What can hang from each mark:
z_433: z_190
z_40: z_591
z_190: z_433 z_591 z_946
z_591: z_40 z_190 z_867
z_100: z_40
z_946: z_190
z_701: z_40
z_235: z_190

Each row was made from one small tree. The marks that hang from a mark follow it in brackets, in the order of their numbers. Every link used is in the known rows. Write each row's tree.
Known rows:
z_946{z_190{z_433 z_591}}: [-58 -15  -3  18  19 -12 -10  22  -4 -38 -31 -10  17 -46  -8 -25  54 -13]
z_235{z_190{z_591}}: [ -4  -5 -29 -16  28  -9 -10  -1 -18 -24  -5 -15  30 -37 -21 -16  15  33]
z_433{z_190{z_591{z_40} z_946}}: [-26 -43   4   6  10 -25  39 -35 -36 -11  35  -2 -12  20 -50 -14  33  40]
z_701{z_40{z_591{z_190 z_867}}}: [ 32  -7  11 -28 -21  31 -34  28  19  14   0 -25  53 -28 -20 -17 -41  34]
z_433{z_190{z_591}}: [  4 -17  -8  16  -4 -12  23  -5 -35 -27  14  10  23 -15 -28 -14  36  46]
z_701{z_40{z_591}}: [ 17  10  -7 -73 -35  -7 -37  22  35  13  33 -33  40 -49 -53 -24 -31  32]
z_235{z_190{z_433 z_591{z_40 z_867} z_946}}: [-23 -23  -2  16  37 -15  13 -22   0   0 -11 -17  -5  -1 -17 -11  13   1]
z_190{z_433 z_591 z_946}: [-39 -10 -22  23  -3 -62   4 -80  34 -25  34  -5 -53 -36 -78 -34  76 -14]
z_100{z_40{z_591{z_190{z_433 z_946} z_867}}}: [-30   2  18  -4  20  39 -16  -4   0 -11   7  -9  30  -2 -54  16 -39 -28]
z_100{z_40{z_591}}: [-33  16  -4 -61   4  13 -24   2   6 -18  40 -18  43 -32 -74  13 -35 -13]
z_433{z_190{z_591{z_40 z_867} z_946}}: [ -5 -51  11  30   9 -10  40 -33 -46 -15  18  -2   1  28 -32 -13  25  49]
z_591{z_40 z_190 z_867}: [-14 -81  50  22  26  64  13   9 -23 -10 -30  -6  90  19  54  22 -21   0]
z_40{z_591{z_190 z_867}}: [ 31 -25  12   5   2  59 -26 -11 -21 -23 -57 -17  41 -22 -29   7 -17  23]
z_100{z_40{z_591{z_190{z_946} z_867}}}: [-25  -5  15 -13  23  43 -20  -7 -15 -17  12 -14  36   1 -58  14 -43 -10]
z_701{z_40{z_591{z_190{z_946}}}}: [  3  -3   5 -50 -15   8 -34  12  24  18  22 -29  20 -25 -54 -24 -31  25]
z_40{z_591}: [  9  -1 -14 -61 -19   2 -30 -20   2 -25  -9 -28  23 -53 -74  -4  -3  21]
z_591{z_190{z_433 z_946} z_867}: [ -9 -41  39  73  26  22 -12 -15 -23 -30 -41   1  31  12  11 -14   9 -16]

Write each row's tree:
[-39 -73  59  43  32  36  19 -14  -4   1 -27  -6  38  35  30  13  -7 -34] | z_591{z_40 z_190{z_433 z_946} z_867}
[-53 -24  25  22  27  -8 -13 -17  -3 -23  -6   0   4  -4 -24 -16  23 -36] | z_591{z_190{z_433 z_946}}
[-31 -46   2  37   1 -32  27 -78  34  -8  20  -8 -29 -10 -39 -13  54 -12] | z_190{z_433 z_591{z_40 z_867} z_946}
[ -9 -31  -1  31 -15  -3  28 -35  48  -8   1   5  27 -43   7   6  47 -16] | z_190{z_433 z_591{z_40 z_867}}
[ 11   1   4 -52 -20  17 -34  27  28  18  16 -24  39 -36 -38 -18 -34  24] | z_701{z_40{z_591{z_190}}}
[-51 -39  14  27  22   9   5  23  -5 -26 -40 -11  34 -27  19 -11  39 -12] | z_946{z_190{z_433 z_591{z_40 z_867}}}
[-83 -56  45  -6  33   6  19 -16  16   9   8  -6  12  17  -6  11   8 -53] | z_591{z_40 z_190{z_433 z_946}}
[-40 -19 -11  -3 -14 -24  27 -36  62  -2  24   4   8 -55 -18   5  58 -29] | z_190{z_433 z_591{z_40}}
[-10 -23 -12  57  -4 -41   5 -78  21 -30   9  -5 -34 -25 -52 -32  64  -1] | z_190{z_433 z_591{z_867} z_946}
[-29   2 -19   6  34 -38  -2 -24   1 -12  -1 -14 -22 -21 -44 -24  28  -1] | z_235{z_190{z_433 z_591 z_946}}
[ 11 -41   8  27  -1   8  39  -4 -35 -15   4   8  40   5   0   0  20  47] | z_433{z_190{z_591{z_40 z_867}}}
[ 21 -32  13   7   9  46 -26 -32 -28 -23 -48 -24  13  -6 -52  -3 -14  24] | z_40{z_591{z_190{z_946} z_867}}
[ -5  -2   6 -17  -2  32 -22  -7  13 -10 -40 -10  13 -39 -48   7   0 -16] | z_40{z_591{z_190{z_433}}}
[-30 -91  53  26  37  44  13 -21 -33 -10 -16 -14  50  41  21   8 -15   2] | z_591{z_40 z_190{z_946} z_867}
[  6 -31  37  68  15  41 -12  15 -13 -30 -54   9  71 -11  44  -1   3 -18] | z_591{z_190{z_433} z_867}
[-30  -4 -12 -12  26 -11  13   7  20   4  -8  -7  20 -33  -2   2  16 -11] | z_235{z_190{z_433 z_591{z_40}}}
[-36 -23   4  41  19   2 -10  22 -13 -42 -47  -9  30 -37   9 -24  46  -3] | z_946{z_190{z_433 z_591{z_867}}}
[-26 -41  -3  23  24  10 -17  15 -42 -53 -37 -19  43 -31   0 -29  37  32] | z_946{z_190{z_591{z_867}}}
[-16  -8   8 -15   6  19 -22 -28   6 -10 -31 -17 -15 -22 -70  -1   4 -14] | z_40{z_591{z_190{z_433 z_946}}}
[ -9 -21   3 -27  10  24 -26 -33 -14 -19 -23 -24  -6 -17 -77  -4  -3  11] | z_40{z_591{z_190{z_946}}}
[  1 -23 -19  12  39 -14  -9 -30 -37 -27  -8 -23   5  -6 -35 -28  13  45] | z_235{z_190{z_591{z_867} z_946}}
[-24 -63  57  40  22  55  20  16   6   2 -40   4  78  11  63  26 -12 -36] | z_591{z_40 z_190{z_433} z_867}
